Each row was made from one small tree. The marks that hang from a mark follow it in brackets, in the order of their numbers. Every link used is in the known rows. Write each row's tree.
Known rows:
z_942(z_118(z_45 z_86 z_639) z_954): [ -5.1   5.4  -9.8  -1.7  19.9  -7.4   9.3  -0.6  26.9  -9.5 -13.6   6.0
  10.9  -4.3   5.7 -10.6  -6.1  11.4 -26.4   0.8   3.5  -3.1   8.8  12.5
  -0.2   2.1  -2.7   2.1]
z_616(z_118(z_45 z_86 z_942 z_954)): [  4.2   6.8 -24.5   1.8  11.4   5.8  -8.2   6.3 -20.8   8.1   4.2  12.7
  -2.2  -3.9 -12.3  -2.4  -2.8   4.2 -14.6  12.0  14.5   8.8   5.9 -12.9
  -0.1  -2.1 -11.2   4.1]
z_45(z_86(z_616(z_118(z_942)))): [  5.4  15.9  -1.0  10.2   3.6  12.0  -7.8   4.5 -35.0   2.9   6.0  -0.6
 -11.2   3.0   1.1   3.2  -0.3  -0.1   9.1   4.7  -0.1  25.9   0.6   5.9
   5.2   6.5  -3.0   2.0]
z_118(z_45 z_86(z_616) z_639 z_942 z_954): [  5.3  -0.9 -23.0  22.1  14.8   7.0 -20.7   0.7 -26.6   0.5   0.9   6.6
   8.5  -2.7  -2.8  -8.7  -8.9   6.2  -9.4  14.7   8.8  23.0  15.1 -22.8
   1.8   3.6 -17.3  12.8]
z_118(z_639(z_86(z_45)) z_942 z_954): [  0.8 -13.7 -23.9  23.4   7.7   5.3 -18.4  -4.5 -32.3   5.2   5.5   2.4
  13.4   5.0 -15.6  -6.1  -6.3   7.3 -14.4   2.5  12.5  13.1  16.5 -17.8
   1.0   0.7 -15.5  -0.4]
z_954(z_118(z_616 z_942) z_639(z_86)): [ -1.6  -9.2   1.9  -9.2   4.6   2.5 -19.7  -5.2 -13.9  -0.9 -22.8  -1.0
  12.4  16.2 -17.2  -5.4  -9.5   4.3 -18.2   0.0  11.3   0.7   5.3 -17.0
   8.5   5.5 -31.8   0.2]
z_86(z_639(z_954)): [ -4.5  -1.4  11.3   3.5   4.8   0.7   8.4  -5.8 -37.1   4.1  -8.2  -5.4
  11.3   4.5  -7.1  -0.4   2.0   0.2 -13.2  -2.6  -3.9 -12.2   6.0  11.7
  -2.6   5.9 -11.1  -2.7]
z_86(z_118(z_45 z_639(z_954)) z_616): [ -3.3   6.7  20.1  12.2   1.7   9.7 -20.6  -7.5 -51.7  -3.9  -3.5  -3.3
   3.9  10.2  -7.1  -4.4  -7.4  -0.2 -23.0  11.4   1.1  12.5   9.0  -1.0
  -1.6   1.1 -14.2   3.2]
z_86(z_45 z_118(z_639 z_942 z_954)): [ -0.8  -8.5 -16.5  15.3   7.9   2.6 -17.5  -3.4 -60.5   4.6  10.2  10.7
  12.1   1.2 -21.0  -1.9  -4.4   6.3 -24.5   4.3  12.6  15.5   2.7 -11.7
  -3.3   1.2 -17.5  -0.7]
z_45(z_118): [ -4.3   9.9  16.1  -7.6   4.8   1.4  -9.4   1.1 -26.4   0.2  -2.6   6.4
  -5.4  -0.7  -2.8  -3.9   2.9   3.8  -4.9  -1.2  -0.6   1.5   1.3   2.7
  -5.4   0.6   4.9   3.5]
z_86(z_45 z_616(z_118(z_942)) z_639(z_954)): [ -2.3  -1.1  21.6  14.8   5.5  19.1  -7.0  -6.7 -79.1   6.6  14.0   1.7
   4.6   8.5 -15.7  -0.3  -6.4  -4.3 -14.6   3.9   7.8   9.0  -2.6  22.0
  -4.5   5.0 -14.3   0.9]
z_616(z_86 z_118): [ -1.4   9.7  14.9  13.3  -2.5   6.7  19.1   8.3 -23.1   5.7   4.4  -1.6
 -12.7   9.0  -7.8   5.2   0.7  -0.4  -2.1   2.2   4.6  10.5   0.0  15.6
  -1.8   5.1  -3.4  -7.6]
z_616(z_86(z_639(z_954))): [ -1.7   1.8  21.5  18.7   3.6   5.9  22.3   0.9 -39.7   4.2  -1.8 -11.0
   3.9   7.1  -6.6   1.7   0.8   0.6  -6.8  -3.4  -3.2  -2.5   6.4  18.7
  -2.3   9.6 -10.0  -6.1]
z_45(z_86(z_639(z_954(z_118)))): [ -1.8   5.9   1.2  -3.1   8.2   0.4   8.7  -2.5 -47.4  -2.1 -11.7 -10.5
   5.9   0.8  -9.1   2.8   1.5   1.4 -10.9  -7.3  -5.4  -1.8   4.8   9.9
   6.5   7.8 -13.5  -2.5]
z_942(z_954(z_118(z_616(z_86(z_45 z_639))))): [ -1.1  -1.8  -0.2  12.9   9.2   3.7  15.0  -1.2 -10.1  -6.2  -2.7  -7.2
   4.8   0.3   1.3  -1.3  -7.2   3.0 -17.8  -3.9  -0.5  -2.9  -5.9   8.7
  -1.6   5.3  -8.6  -0.1]
z_616(z_86(z_45 z_639(z_954(z_118(z_942))))): [ -0.9  -7.5  19.0  11.9   5.4   5.3  10.4  -0.3 -60.5   3.4  10.5  -0.7
   8.8   1.5 -19.6   0.3  -4.8   0.6 -14.7  -6.2  10.7   4.0  -1.7  17.9
   0.3   5.7 -15.6  -1.3]
z_86(z_616 z_639(z_118)): [ -5.7   4.7  29.4  10.4   3.8  14.9 -16.0  -5.1 -41.4  -1.9  -7.6  -3.0
   1.8  11.3  -5.0   3.2  -5.3   2.5  -9.9   2.7  -3.9   0.8  -2.3  25.4
  -3.1   8.1 -17.2   5.4]
z_639(z_86 z_954(z_118)): [ -1.8   2.6   6.9  -4.6  -0.4   4.7 -13.6  -6.9 -20.1   2.4 -16.9 -14.2
   5.3  15.8 -21.1  -2.5  -4.1   0.4 -18.6  -4.9   2.8  -6.9  16.8  -2.5
   5.1  -5.1 -14.1  -4.3]
z_942(z_954(z_118(z_45) z_639(z_86))): [ -4.0  -1.9   8.9  -5.5   8.9  -7.7  -6.4  -8.4  31.1  -9.4 -17.5  -5.1
  17.1   3.7  -2.1  -6.3  -6.9   4.9 -30.4  -5.8   6.6 -16.1   3.4  -6.5
   3.8  -1.5 -16.0   1.1]
z_118(z_616(z_86)): [  3.4   1.7  -2.9  14.5   0.5   9.1   9.7   5.6 -12.8  -0.8   0.0  -7.9
 -10.1   8.5   5.5   0.1  -4.3   0.3   6.1   6.6  -3.0   9.9   2.4  -1.7
   2.3   5.0  -0.7  -2.3]
z_616(z_118): [ -3.6   6.6   3.3  -1.8  -1.7   4.0   4.2   2.1 -15.9   4.8  -1.4   3.5
  -7.0   5.2  -7.8   2.8   0.8  -1.3  -7.8   2.7   3.9   2.6  -1.3   6.8
  -2.2   1.2  -4.5  -3.9]
z_639(z_118(z_942) z_954): [  0.4  -1.1   5.4  -9.4   0.9 -12.0 -26.8  -3.9 -46.5  14.9  -4.0   6.3
  10.8   8.3 -18.4  -0.9   1.6   6.0 -20.5  -3.1   7.4  -7.9  12.0  10.4
   0.6  -4.2 -17.5   3.3]
z_118(z_86(z_45 z_616) z_942 z_954(z_639)): [  5.3  -8.9 -15.4  16.1  16.9  10.8 -15.5  -2.4 -38.3   0.1   4.6   0.8
  12.4   7.6 -12.5  -0.8 -10.8   1.8  -7.5   3.3   8.9  12.8   1.9  -6.4
   3.1   3.1 -17.2   3.8]
z_45(z_118(z_942)): [ -1.1   7.7  14.0  -7.5   5.6  -4.4 -18.6   2.6 -33.2   7.7   3.3  15.7
  -0.7  -4.4  -6.0  -7.1   4.4   6.8  -4.1  -0.8   6.7   7.1   2.0  -2.9
  -5.5   1.2  -0.2   7.9]
z_639(z_86(z_45) z_954): [  0.0  -6.6  -2.5   4.0   0.4  17.4 -11.9  -7.9 -22.5  -0.8   6.5 -13.8
   2.0  12.9 -13.4  -1.9  -7.3  -1.8  -7.4  -0.9   4.3  -3.8  11.9   9.7
   3.4  -7.5   1.7  -7.2]
z_954(z_118(z_45(z_86(z_639)) z_616 z_942)): [  3.4   0.5 -11.2  -9.3   9.5   3.1 -11.4   2.4 -28.8  -5.9  -1.5   7.4
   1.7  -9.6  -1.2  -4.7  -6.7   3.7  -9.1   7.8   8.4  10.7  -4.5 -13.0
   9.4   6.3 -16.2  11.0]
z_942(z_118(z_616(z_86) z_639)): [ -5.1   1.9   6.3  11.7   8.7   0.7  15.1   3.7 -19.5  -4.1 -14.7  -0.5
  -1.0  12.6  -3.5  -5.2  -6.0   5.3 -13.2   2.0  -0.6  12.1   8.7   8.5
   2.6  10.9  -9.3  -4.6]
z_954(z_639(z_86(z_45) z_118(z_942))): [ -4.3 -15.3  10.2  -6.8   3.0   7.4 -27.7  -7.3 -27.5  -1.3  -0.8   3.6
  13.4  16.3 -19.6   0.3  -9.6   6.4 -17.8  -2.4  16.8  -3.3   1.4  18.0
   6.5   0.9 -22.2  -2.8]

Which tree is each row?
[  2.0  12.2   6.9  14.2  12.2   3.4 -12.3  -1.9 -33.1   0.8  -2.3  -4.1
   5.1   0.7   6.6   2.3  -0.5   8.7  -4.5  -2.3  -6.1   8.1   1.2  22.7
   1.2  10.5 -12.5   6.2] : z_45(z_86(z_616 z_639(z_118(z_942(z_954)))))
[ -0.4  -2.4   1.9  12.6  10.0  35.2   0.5  -1.4 -31.7 -12.4   9.2  -7.0
  -2.7   4.4  -0.9   2.3 -12.2  -1.1   6.1   7.2  -0.1  12.0  -7.1  24.2
  -0.1   7.6  -3.3   1.4] : z_118(z_86(z_45 z_616 z_639))
[  3.3  -2.8  -5.0 -14.1   3.4 -10.2 -21.9  -3.0 -31.2   5.5  -4.9   6.2
   7.8   0.2 -11.7  -8.4  -5.3  -0.6 -21.7   5.3  10.4  -1.4   7.0 -19.7
   5.0  -6.0 -15.6   9.1] : z_639(z_954(z_118(z_45 z_616 z_942)))
[ -1.9 -11.0   0.9  -0.2   4.6  21.6 -21.3  -6.7 -34.4  -5.6  -2.5  -1.6
   7.9  18.6 -15.4  -1.6 -11.9   4.3 -14.5   5.8  12.1   5.5  -0.8   0.2
   4.4   4.2 -19.5  -7.2] : z_954(z_639(z_86(z_45 z_118(z_616 z_942))))
[ -2.8  -5.4  11.2   2.5   7.0  12.1 -10.0  -7.0 -77.5   5.1  11.2   5.2
  13.0   2.9 -21.9  -0.1  -3.5   3.2 -22.5   1.3  10.8   0.1  -4.0  17.6
  -5.0   3.9 -16.4  -2.6] : z_86(z_45 z_118(z_942) z_639(z_954))
[ -3.1   8.4   8.0  10.8  23.1  14.9  10.7  -4.2  -1.2 -10.1  -4.2  -4.2
   5.9   2.5   3.1  -3.6 -10.1   5.6 -15.9  -3.7  -3.9  -0.5  -4.4  33.8
  -3.5   6.1   1.1  -0.3] : z_942(z_118(z_86(z_45 z_616 z_639)) z_954)
[  1.4 -11.5 -16.6   1.3   4.2  -7.5 -17.9  -3.3 -36.3   4.4  -2.0   9.1
  12.6   0.1  -0.7 -13.0  -5.9   3.0 -19.3  12.9   9.7   6.7  15.6 -20.0
   3.4   1.9 -16.4   8.8] : z_118(z_45 z_616 z_639(z_954) z_942)
[ -6.9  -7.3  16.7 -10.5   2.4   5.9 -23.1  -6.9  -5.4  -7.9 -11.8  -1.9
   8.9  15.4 -11.0  -0.9  -9.0   5.2 -22.3   1.7  10.8 -11.7   4.9  12.2
   6.9  -0.6 -19.7  -1.4] : z_954(z_639(z_86 z_118(z_45)))
[ -2.6  -6.3   5.6  19.0  -0.1   4.9  10.5   3.1 -70.4  10.5  14.5   5.6
   3.0   8.9 -20.3  -0.7  -3.2   1.6 -15.8   1.6  15.8  17.9   8.5  17.7
  -1.0   6.2 -14.2  -6.1] : z_616(z_86(z_45) z_118(z_639(z_954) z_942))
[ -1.8  -6.8 -11.4  15.4   6.0  25.8  -5.1  -1.4 -29.9 -12.2   5.9  -5.5
  -0.4   7.5  -1.1  -1.2 -13.5   0.6   2.2   8.4   2.7  21.8   3.7  14.0
   3.1   5.7  -5.6   1.8] : z_118(z_86(z_45 z_616) z_639)
[ -6.1   0.5  20.8  11.5   5.1  16.5 -19.9  -3.8 -56.0  -9.6  10.7   2.9
  -4.5   5.2  -2.1  -5.5  -7.7  -0.3  -5.6   3.5   1.8  19.7  -0.6  11.7
  -4.5   3.0   2.9   6.3] : z_86(z_45(z_118(z_639)) z_616)
[ -5.6   1.2  23.9  14.5   4.2  23.5   0.7  -7.5 -73.1   0.3   8.9  -5.6
   0.2  12.2 -13.2   2.3  -7.2  -7.4 -14.9   3.6   0.9   3.7  -3.0  27.9
  -4.2   4.5  -8.7  -2.3] : z_86(z_45 z_616(z_118) z_639(z_954))
[  0.2   3.6  -3.7  12.7   4.6   8.4  -8.1   0.3 -18.6 -12.9   4.4  -3.3
  -2.6  -3.9  12.3  -3.6  -6.6   0.2   1.9   9.7  -1.1  22.3   5.6  -1.5
   8.4   5.8  -2.4   7.1] : z_118(z_45(z_86(z_616)) z_639)
[  1.0   5.4  -2.0 -13.1   3.9  -5.1 -20.0  -2.1 -39.2  -0.2  -0.2  -3.4
   0.3   3.7  -6.0   1.7  -1.2   2.9 -16.5   1.3   2.0  -6.4  10.0  16.1
   8.3  -5.8  -5.8   2.6] : z_639(z_118(z_45(z_86)) z_954)
[ -0.3  -5.9 -23.4 -10.6   5.4  21.1 -18.5   1.5 -29.5  -7.6  -0.6  -1.7
  -7.9  12.1  -7.4   3.4 -12.3   4.8  -6.0   8.8   5.2   2.4  -0.5  19.7
   5.3  -2.2  -7.1   0.2] : z_639(z_118(z_86(z_45) z_616))
[  0.0   7.3  -1.4  -2.4   7.0   8.0   1.1   5.0 -34.8   1.3  10.0  12.7
  -2.8 -10.8  -2.0  -0.7  -0.1   2.7  -5.4   8.4  11.2  11.7  -4.4   6.2
   3.1   7.2  -8.6   3.6] : z_616(z_118(z_45(z_86(z_639)) z_942))
[  6.2   0.5 -21.2   5.7   7.6 -10.8  -6.6  -0.8  11.0   8.0  -3.5   5.1
   7.8  -3.1  11.6  -7.7  -0.7   6.6  -5.5   3.6   0.9  -0.1   4.1 -14.9
  -3.1   1.3  -4.0   5.4] : z_118(z_616 z_942(z_954))
[  5.1  -3.3 -15.3  24.9  18.0  24.0 -10.1  -1.1 -51.2   0.9  11.0   0.6
   6.6  -0.2  -9.3  -0.6  -9.7   3.5  -1.8   6.7   5.2  15.9   0.7  -0.6
  -2.0   6.5 -12.9   6.6] : z_118(z_86(z_45 z_616 z_639) z_942 z_954)
[ -6.4  -3.7  12.4   3.7   4.8  23.2   0.5  -4.8 -51.5  -8.2  10.1   1.5
   2.8   1.6 -12.7   3.8  -6.1   1.5 -13.9   3.2   5.6   1.7 -14.1  21.0
  -5.0   5.9  -8.5  -4.9] : z_86(z_45 z_118 z_639)
[ -0.8   1.8 -19.3 -10.7   4.8  13.3 -17.0   2.6 -20.7  -3.0 -14.0  -3.7
  -7.2  13.9  -5.1   3.1  -8.0   6.5  -6.5   9.2   0.8   0.2   5.7  13.2
   4.4   1.1 -11.7   1.0] : z_639(z_118(z_86 z_616))
[ -0.8   5.4  14.5  17.4   1.9   9.2 -22.7  -3.7 -49.8   3.1  -2.4   4.6
   5.3   9.3  -9.4  -3.1  -4.4   5.3 -11.0   8.6   4.5  25.1   3.8  -2.5
  -3.6   8.2 -20.3   4.5] : z_86(z_118(z_639 z_942) z_616)
[ -2.8   0.8  -9.9  16.2  19.4  12.6  -1.5  -2.1 -33.9  -7.2  -7.0  -1.8
   3.7  10.0 -13.8  -3.8 -11.9   3.8 -18.3   2.1   1.0  15.7   9.1   8.4
   2.4   3.8  -8.0  -0.3] : z_942(z_118(z_86(z_45 z_616) z_639 z_954))
[ -4.2  -1.8  -7.0  -7.0  18.4  19.8   8.1  -2.6 -41.4  -7.6  -9.4  -3.1
   1.5  10.3 -10.6  -3.3 -11.0   2.7 -16.6   2.8   0.7  -3.3   2.8  25.1
   3.0   5.5  -5.5  -4.8] : z_942(z_118(z_86(z_45 z_639(z_954)) z_616))
[ -3.0  -5.9 -10.0   4.1  11.0  -0.7 -15.4  -2.3 -34.5  -0.7   7.1  12.5
   6.2  -3.0   3.1 -11.1  -4.2   8.2 -14.7   3.1   6.9   9.5   2.9  -1.8
  -6.4   2.6  -0.8   6.5] : z_86(z_45(z_118(z_616 z_639 z_942(z_954))))
[ -5.2  -5.5   5.5   3.3  16.3   1.5  -3.8  -7.1 -13.5  -4.2 -10.8  -1.8
  11.3  13.8 -19.5  -2.5  -8.1   2.6 -27.2  -7.6   5.6  -6.4   5.3   3.6
   4.6  -0.4  -9.9  -8.3] : z_942(z_118(z_954(z_639(z_86(z_45)))))
[ -5.5   4.7  18.5  -1.1   5.4  13.9  -2.4  -2.5 -30.8  -7.9   1.6   4.9
   2.6  -2.6  -5.4  -0.3  -3.3   3.3 -18.4   8.9   5.5  -1.9  -9.4   7.7
  -4.1   6.0 -11.4   1.1] : z_86(z_118(z_45) z_639)
[ -2.2   7.2  13.0  16.7   6.3   2.6  -4.5  -3.7 -36.8   3.3 -11.1  -4.1
   1.9  15.8 -10.4   3.0  -3.1  -4.0 -17.4   2.4  -2.3   5.5   3.0  -4.4
  -1.7   4.6 -17.3  -1.7] : z_86(z_616(z_118(z_954(z_639))))
[ -0.5   3.8   4.4   9.1  10.2  -3.6  12.0   0.4   5.0  -6.7  -7.3  -3.5
   4.8  -4.0   7.4  -4.8  -5.7   4.0 -21.3   1.1   0.4  -5.8  -2.6  -1.4
  -1.7   4.6 -10.0   4.9] : z_942(z_954(z_118(z_45 z_616(z_86(z_639)))))
[ -2.4   4.7  24.9  16.7   4.9  10.2  -1.0  -7.7 -46.0   1.9  -7.4 -11.0
   6.8   9.8  -3.4  -0.6  -3.0  -3.5  -8.4   1.2  -8.7  -1.1   5.6  12.0
  -3.0   7.5 -11.6   1.7] : z_86(z_616 z_639(z_954))
[  2.8   5.1  14.7  14.2  11.0   1.4 -29.0  -5.5 -42.1   2.3  -0.5   6.9
  11.2   6.0 -11.6  -3.2  -6.7   2.0 -23.7   9.0   8.2  11.3  -0.5 -20.9
  -1.3   2.0 -22.1   7.2] : z_86(z_118(z_45 z_942 z_954(z_639)) z_616)
[ -6.1  -8.9  23.8   2.9   2.2  21.8 -28.3  -9.6 -28.0  -9.2  -4.2 -10.1
   5.3  25.2 -14.1   2.7 -14.2   1.1 -14.6  -0.4   6.6   0.2   0.6  23.4
   5.8   0.8 -17.8  -3.3] : z_954(z_639(z_86(z_45 z_616) z_118))
[ -2.9  -7.2  -8.2  -8.5  13.5  -5.1   6.7  -5.1   9.5  -9.9 -12.2  -3.7
  17.4   4.1  -6.7  -0.6  -7.7   4.5 -24.1  -9.6   5.3 -11.7  -4.2   9.8
   2.4   0.9 -14.6  -1.5] : z_942(z_954(z_118(z_86(z_45)) z_639))
[ -2.8  -9.4  12.4 -13.4   4.4 -16.9  -9.9  -3.4 -16.9   2.7 -14.1  10.4
  19.1   3.2 -18.8  -2.5  -2.5   2.6 -21.5  -8.0  13.5  -2.4  -3.8  -8.9
   5.5   4.9 -29.0   3.9] : z_954(z_118(z_942) z_639)
[ -3.1   5.2  15.6  -4.9  12.7 -18.2 -11.6  -2.5 -14.8   6.2  -7.6  13.3
  14.5  -2.3  -0.1  -9.4   4.8  10.5 -18.2  -7.8   4.2  -6.0   2.3  -0.7
  -7.6   4.6  -7.6   5.4] : z_45(z_118(z_942(z_954(z_639))))
[ -7.7   0.7   1.4   2.9  -1.4  -3.2   5.4  -2.6 -46.8   7.3 -10.9   0.1
   5.1  11.6 -15.4  -0.7   1.5   0.1 -23.1   1.4   3.0   0.9  14.0   7.9
  -1.6   4.3 -15.7  -6.3] : z_616(z_118(z_639(z_954)))
[ -1.2   0.9   6.6   7.5  18.1  -8.2   7.8   1.5 -12.7  -4.5 -12.2   2.3
   4.9   9.4  -5.4  -5.4  -8.1   2.0 -26.3   3.0   3.1  -2.1   4.1  -8.5
   5.3   4.0 -10.7  -2.1] : z_942(z_118(z_45 z_616(z_86) z_954(z_639)))
[  3.3 -10.3 -32.9  14.0  10.0  -9.1 -17.7  -0.3 -26.8   4.8  -1.2  12.8
  11.4  -5.0   0.1 -11.6  -5.9   5.4 -19.0  15.2   9.3  11.4  13.3 -39.2
   1.6   1.9 -17.2  10.2] : z_118(z_45 z_616 z_639 z_942 z_954)
